Each row comes from the steps of one walk. Every step used is in the known rows, and no mark comes twice. Write the walk behind each row, first mark first.
(in the rows, 128 means zero)
Known rows
kadokun faki tokez zibed pudisel sabokap: [ 64 141 189  82 171 189 136  70  97 129 101 167 173 120 130 144  96 189
 121 190 151 140 130 149 147 118  93  79 125 120  99 169 230 114 184 126
 147  97 157 126 113 152 115 151 150 126 156 173 132]
pudisel zibed: [ 78  95 134 118 140 173 107  64  87 126 142  94 130 146 115 121 105 184
 114 157 130 140 114 123 131 128 118  56 125 136 130 148 161 149 141  84
 136 124 133 106 101 133 128 130 146 103 140 161 142]
faki kadokun kotub pudisel: [132 155 127 105 140 124 120  61  86 119 145  84  84 116 156 118 166 145
 109 127 130 116 102 184 152 191 172  72 105 154 138 155 124 104 107  98
 175  54 100 172 116 137 112 143 113  67 133 139 121]
tokez sabokap pudisel zibed: [107 118 145  99 139 154 117  68  84 117 105  76 137 170 114 130 110 173
 123 163 107 142 138 128 121  95 125  52 111 138 147 138 217 200 137  74
  88 133 178 118  89 110  77 138 148  94 142 161 134]
pudisel sabokap: [100 117 147 120 127 167 122  89  92 137 130 118 143 148 128 105  96 175
 115 173 123 140 135 144 133 120 123  64 124 118 131 141 187 145 160 112
 137  86 162 117 111 160  96 155 147 113 160 187 145]
zibed pudisel sabokap tokez faki: [ 83 107 208 129 110 182 114 121 122 126 112 134 191 155 126 109  69 148
 123 173 125 150 139 105 128  83  97  72 124 109 104 151 218 168 202 124
 112 132 182  98 118 152  73 176 170 125 165 203 161]
tokez faki kadokun mevi pudisel: [142 165 156 125 125 125 132  77  82 137 159  85  93 135 161 103 146 123
 109 133 140 105 108 167 132 180 170  88 115 159 130 156 132 123 138  94
 190  48  90 159 125 133 103 140 118  52 138 132 130]
mevi pudisel sabokap: [ 85 122 128 108 140 175 115  69  92 126 116 119 119 155 134 107  98 185
  98 163 113 148 124 161 147 128 127  43 114 108 142 146 178 139 136 106
 124  77 172 123 108 168  87 167 128 106 160 189 152]
faki tokez: [ 89 131 165 113 142 167 124  84  68 150 140 131 147 134 120 128 106 168
 114 177 118 104 134 161 133 135 117  87 131 129 118 164 189 118 161 106
 166  86 136 132 115 170 130 114 140  99 167 130 154]
zibed tokez sabokap pudisel: [130 154 168 104 142 171 124  84  90 143 101 107 155 156 109 117  87 163
 123 160 117 151 157 144 109  88 122  95 128 129 140 143 224 185 142  74
  60 109 174 132  80 136  57 130 160 103 146 161 133]
kadokun mevi pudisel sabokap tokez: [ 80 122 135 115 143 167 111  91  99 113 112 115 123 159 128 107 106 167
 102 156 119 130 137 175 138 138 126  30 113  88 126 145 193 145 136 122
 132  82 165 129 109 140  96 173 131 110 169 192 156]
kotub kadokun: [119 103 128 138 115 142 114  81  81 145 170  88 124 144 122  96 103 173
 103 152 135 122  96 155 141 155 149  82 119 137 124 141 134 132 164  93
 179  66 109 130 100 170 114 122 141 106 155 158 150]
kadokun mevi pudisel: [107 141 116 118 146 144 126  58  83 114 139  90  88 139 145 118 136 151
 101 135 131 122 104 183 141 161 144  54 105 136 137 147 150 129 120  92
 165  53 128 155 119 142 105 153 116  77 158 150 138]
kadokun mevi pudisel zibed: [ 72 113 104 116 159 157 107  41  89  98 142  82  88 141 129 126 124 171
 102 133 132 134  96 163 143 158 137  32  98 140 140 144 152 139 108  78
 152  86 126 135 115 120 127 147 116  82 143 158 136]
mevi pudisel: [ 96 126 126 111 141 170 119  67  82 132 127 102 107 151 138 114 115 172
  96 144 110 136 112 159 142 143 136  57 117 126 139 156 155 132 126  96
 139  81 144 135  98 161 104 150 124  87 152 154 147]
sabokap tokez: [101 103 167 118 126 176 113 106  91 146 123 113 153 157 116 103  99 162
 113 164 118 129 140 142 121 126 120  73 135  99 118 160 178 142 163 118
 137 120 136 109  89 149 115 131 158 108 158 165 160]
kadokun faki: [129 123 147 117 139 176 129  88  74 168 150 114 130 135 115 105 110 183
 123 168 146 124 115 157 122 163 137  95 144 128 123 155 153 112 165 109
 177  81 109 123  90 156 133 114 134 101 154 133 136]
mevi pudisel zibed: [ 64 101 115 109 152 178 101  48  89 113 130  93 106 153 122 121 103 193
 100 146 119 142 105 138 142 138 126  32 114 126 144 151 152 141 117  75
 125 113 143 114  93 138 124 144 122  94 139 161 147]
kotub kadokun mevi pudisel: [110 122  98 135 135 124 117  58  82 119 164  77  83 139 137 106 124 162
  89 126 141 117  76 198 154 178 160  51  94 139 138 136 124 122 132  90
 193  31 108 160 110 158 110 138 112  86 158 153 143]
zibed pudisel: [ 95 125 154 120 130 169 123  75  97 118 129 104 135 133 148 133 121 150
 108 137 125 151 108 127 138 116 123  79 110 144 123 150 173 145 157  97
 133  98 153 136 114 149  80 159 143  94 154 171 137]
kotub pudisel sabokap tokez faki kadokun mevi: [123 143 187 120 125 141 112 101 107 125 133 112 130 142 140  96 115 143
 114 153 129 118 130 166 135 158 140  66 113 120 113 153 167 128 156 127
 158  79 125 129 118 129 104 152 142  94 149 178 145]
tokez sabokap: [126 142 162 110 135 156 131  77 100 150 120 104 125 149 117 116 111 154
 120 169 112 132 152 150 124 114 138  85 125 133 141 143 201 164 165  92
 119  95 151 130 104 142  85 127 140  88 154 140 133]
kotub pudisel: [102 123 138 108 147 170 115  63  94 122 129 103 111 146 133 118 116 175
  97 142 107 138 105 163 142 150 129  58 114 135 139 155 144 120 127  93
 134  86 139 135 101 159 112 145 134  92 146 158 143]
sabokap tokez zibed: [ 97 108 182  96 146 182 118  98 100 132 100 121 163 148 123 116 109 162
 115 168 123 139 140 137 126 115 101  69 141 101 108 170 184 149 164 118
 130 139 130 107  96 135 118 153 179 101 140 179 152]
mevi pudisel sabokap tokez faki kadokun kotub: [115 142 179 112 114 142 114 108 102 135 125 114 133 149 141  88 111 137
 118 161 134 109 140 157 141 154 150  62 122 110 124 158 179 136 150 129
 159  84 128 135 116 141  93 159 126  90 155 172 146]
kotub kadokun faki tokez: [111 116 145 123 140 153 120  83  62 174 173 125 142 128 100 113  91 200
 113 183 148  91 100 179 141 182 141  99 135 131 110 154 156  89 185 115
 216  53  88 136  90 186 162  77 125 120 171 113 152]
zibed pudisel mevi: [120 111 139 119 115 158 119  71 115 113 137  71 126 135 165 115 130 138
 103 127 130 178 110 121 147 127 137  74  94 154 132 133 162 157 151  93
 123 101 165 120 107 135  66 195 134  86 149 197 135]
kadokun kotub pudisel zibed tokez: [ 70 118 116 106 169 178  90  39 106  98 139 103 116 116 105 124  83 191
 109 136 144 152  99 151 149 145 124  45 107 139 139 148 157 126  97  68
 103 101 118 137 102 135 137 132 136 111 134 168 131]
tokez faki kadokun kotub pudisel sabokap: [134 154 161 115 122 126 127  83 104 124 145 101 115 128 154 101 122 142
 119 153 137 120 114 163 150 168 157  70 108 152 134 148 153 118 143 108
 168  57 116 156 134 146 100 157 126  80 142 163 128]

Write each row's walk
[103 137 161 108 149 178 131  84  61 173 148 143 150 128 104 125  99 189
 126 188 141 100 125 168 129 161 126 102 148 125 113 165 186  90 170 118
 189  74 110 130  98 171 157  91 129 109 169 106 148]  kadokun faki tokez
[116 131 149 113 134 130 111  60  98 113 159  81 105 126 140 113 129 150
 117 138 140 117  90 143 151 181 154  63 109 169 131 155 131 126 120  77
 169  89  88 144 121 121 134 132 124  69 121 139 122]  tokez faki kadokun kotub pudisel zibed
[107 137 145 125 140 133 115  57  85 120 162  76  96 137 146 113 135 143
 115 135 147 114  97 152 134 178 160  64 111 161 130 154 133 133 128  76
 176  78  95 138 119 112 124 134 115  59 130 136 128]  tokez faki kadokun mevi pudisel zibed
[151 143 163  85 136 148 135  79  79 154 113  97 147 155 124 116 115 165
 129 178 123 128 144 170 128 136 138  89 129 132 137 141 224 153 164 107
 132  90 162 123  78 132  90 136 128  93 162 129 131]  kadokun faki tokez sabokap pudisel mevi
[129 161 174  90 152 164 143  86  64 162 108 127 153 152 103 136 109 177
 134 191 120 101 146 173 116 123 131  96 137 128 124 158 237 139 165 107
 139  85 156 140  87 151 101  99 134 101 168 106 134]  kadokun faki tokez sabokap pudisel
[135 112 116 143 123 118 122  75  77 129 177  73 106 130 131 106 123 149
 107 139 152 109  83 180 143 172 157  77 104 152 122 129 130 132 153  93
 204  39  96 154 121 149 116 122 137  92 157 154 138]  kotub kadokun mevi
[120 132 191 134 126 185 121 100  97 161 152 126 174 135 110  92  49 156
 123 170 141 143 131 120 111 114 116 114 149 135 122 159 175 147 174  85
 120 100 116 112 104 165 112 117 170 103 148 160 153]  zibed tokez faki
[150 139 190 131 105 141 131 101  79 165 161  96 139 138 147  94 126 132
 123 157 134 112 126 128 119 153 156 116 141 155 120 162 144 135 170 101
 180  84  95 125 112 145 107 122 146  69 137 137 138]  tokez faki kadokun
[ 75 104 157 103 141 185 101  90 107 126  97 126 146 160 112 107  86 193
 101 164  97 147 134 155 138 126 106  31 116  88 124 150 191 136 147 126
 103 117 177 109  94 156 103 167 144 130 159 198 162]  kotub pudisel sabokap tokez
[ 69 114 159 120 150 196  96  63 104 133 139 121 147 144  99 102  44 190
 112 160 139 157 115 115 126 115 110  63 136 130 136 160 167 152 140  62
  90 124 125  97  89 149 129 126 147 105 136 162 153]  mevi pudisel zibed tokez faki
[ 96 100 131 110 133 163 113  67  70 111 125  75 143 164 126 129 108 176
 118 149 112 135 102 125 126 117 116  47 115 140 130 150 179 168 126  79
 125 125 159 113  89 124  97 144 157  98 139 179 140]  sabokap pudisel zibed
[116 159 175  94 140 153 138  82  66 138  98 118 153 160 119 139 116 157
 121 181  95 103 155 160 121  99 121  85 123 129 134 153 247 169 155  95
 120  95 183 145 102 146  77 122 148  92 164 128 144]  faki tokez sabokap pudisel
[ 88 127 174  87 148 159 128  63 114 104 115 113 161 119 160 141 130 144
 106 144 134 162 121 134 155 117 111  76 109 143 116 154 201 142 162 101
 129 114 153 122 115 138  94 188 152  84 141 187 138]  faki tokez zibed pudisel mevi
[ 85 139 181  93 163 167 135  71  79 135 118 141 162 125 130 138 114 163
 113 176 126 116 136 153 137 125 103  81 136 127 112 175 200 125 165 103
 156 101 124 133 116 158 131 130 159  91 147 146 149]  faki tokez zibed
[137 141 161  90 124 139 131  78  86 132 107  87 146 161 135 122 121 146
 117 164  99 132 150 155 131 110 132  76 111 137 144 137 234 178 150  94
 107 100 186 130  97 136  62 157 139  84 161 153 139]  faki tokez sabokap pudisel mevi
[113 159 177  94 156 169 134  81  75 178 126 139 139 133  93 128 100 183
 131 198 133 105 157 170 123 139 131 106 142 119 128 157 222 119 184 111
 155  81 133 130  93 156 139  86 124 102 172  93 135]  kadokun faki tokez sabokap
[124 108 120 108 132 158 109  58 110 116 136  73 106 139 153  99 123 162
  88 129 112 168 105 158 153 159 137  48 104 144 149 141 136 130 120  90
 125  90 144 121  93 150  97 181 125  82 140 181 142]  kotub pudisel mevi
[103 108 176 122 129 180 109  83  86 127 138 103 185 158 107 109  50 173
 128 161 134 147 113 101 112  92 100  82 139 146 119 154 191 176 147  66
  91 138 144 100  92 137 103 128 179 111 134 176 149]  sabokap pudisel zibed tokez faki
[ 81 133 161  89 151 158 119  65  71 123 103 105 151 163 106 147 102 178
 124 180 100 115 147 139 123  95 111  58 117 135 133 157 246 182 144  80
 104 127 182 125  99 125  98 121 147  98 156 134 141]  faki tokez sabokap pudisel zibed
[ 95 136 110 114 153 132 110  40  79 113 155  71  70 129 147 122 156 161
 106 122 139 125 101 166 144 179 166  49 101 147 140 151 129 127  99  81
 164  72 103 144 105 107 121 136 104  67 128 145 128]  faki kadokun mevi pudisel zibed
[136 141 156 105 141 139 129  85  63 164 134 114 149 154 100 122  99 186
 124 184 132  92 119 185 127 147 146  93 129 131 123 146 210 136 181 100
 169  67 135 146  76 165 108  85 132 113 169 107 138]  kotub kadokun faki tokez sabokap pudisel
[151 107 130 109 107 145 124  86  84 115 130  58 137 161 157  99 131 145
 108 138 112 151 109 140 130 133 135  65 109 146 142 135 165 172 130  94
 126  98 163 118  89 135  60 183 151  84 144 195 138]  sabokap pudisel mevi
[102 104 153 143 113 141 109 102 101 120 144 106 138 161 115  82  70 159
 103 163 141 116 103 173 145 152 134  42 107 104 120 136 170 147 175 118
 173  66 134 128 116 160 105 155 140 119 171 192 166]  kotub kadokun mevi pudisel sabokap tokez faki
[133 101 126 133 130 152 121  84  71 167 175  99 125 136 107  92  96 192
 116 160 158 118  89 170 133 181 152  94 139 135 118 144 129 103 174 105
 203  58  83 127  80 171 139  98 132 118 154 137 143]  kotub kadokun faki
[117 144 173 136 134 149 108  77  92 144 178  91 133 121 118 101  94 146
 134 144 166 131 119 125 117 147 145 106 130 162 120 153 154 140 143  72
 148  93  73 122 109 109 134 105 151  85 124 146 132]  pudisel zibed tokez faki kadokun mevi
[152 162 187 129 121 141 124  96  94 160 168 106 140 109 132  97 100 126
 130 155 166 115 126 141 121 155 157 128 135 158 123 154 154 130 151  88
 159  65  76 146 119 139 112 110 147  73 131 137 130]  zibed tokez faki kadokun kotub
[ 74 124 168  96 164 165 125  69  97 132 127 153 168 122 123 130  88 197
 112 181 164 130 100 162 161 137 105  79 118 125  97 156 205 107 199 121
 174  74 133 130 108 168 127 134 146 135 157 174 139]  kotub kadokun faki tokez zibed pudisel sabokap
[ 54 109 122 110 166 199  86  46 100 125 129 115 122 142 103 116  68 207
 102 146 134 166 116 134 137 125 113  49 126 122 144 155 163 145 112  68
  85 122 139 106  80 142 128 131 134 110 134 168 149]  mevi pudisel zibed tokez
[150 166 187 137 124 141 123  96  89 158 176 101 139 115 136  96 106 122
 125 146 163 120 128 147 113 153 156 129 136 160 114 155 152 130 158  88
 160  61  72 141 120 128 109 110 156  77 136 139 131]  zibed tokez faki kadokun mevi
[ 70 105 143 119 151 194  98  64  96 139 145 111 149 138  95 112  63 197
 116 160 143 159 123 118 122 114 108  74 134 132 130 151 172 151 135  69
  98 127 127  97  87 137 135 115 156 118 133 168 147]  pudisel zibed tokez
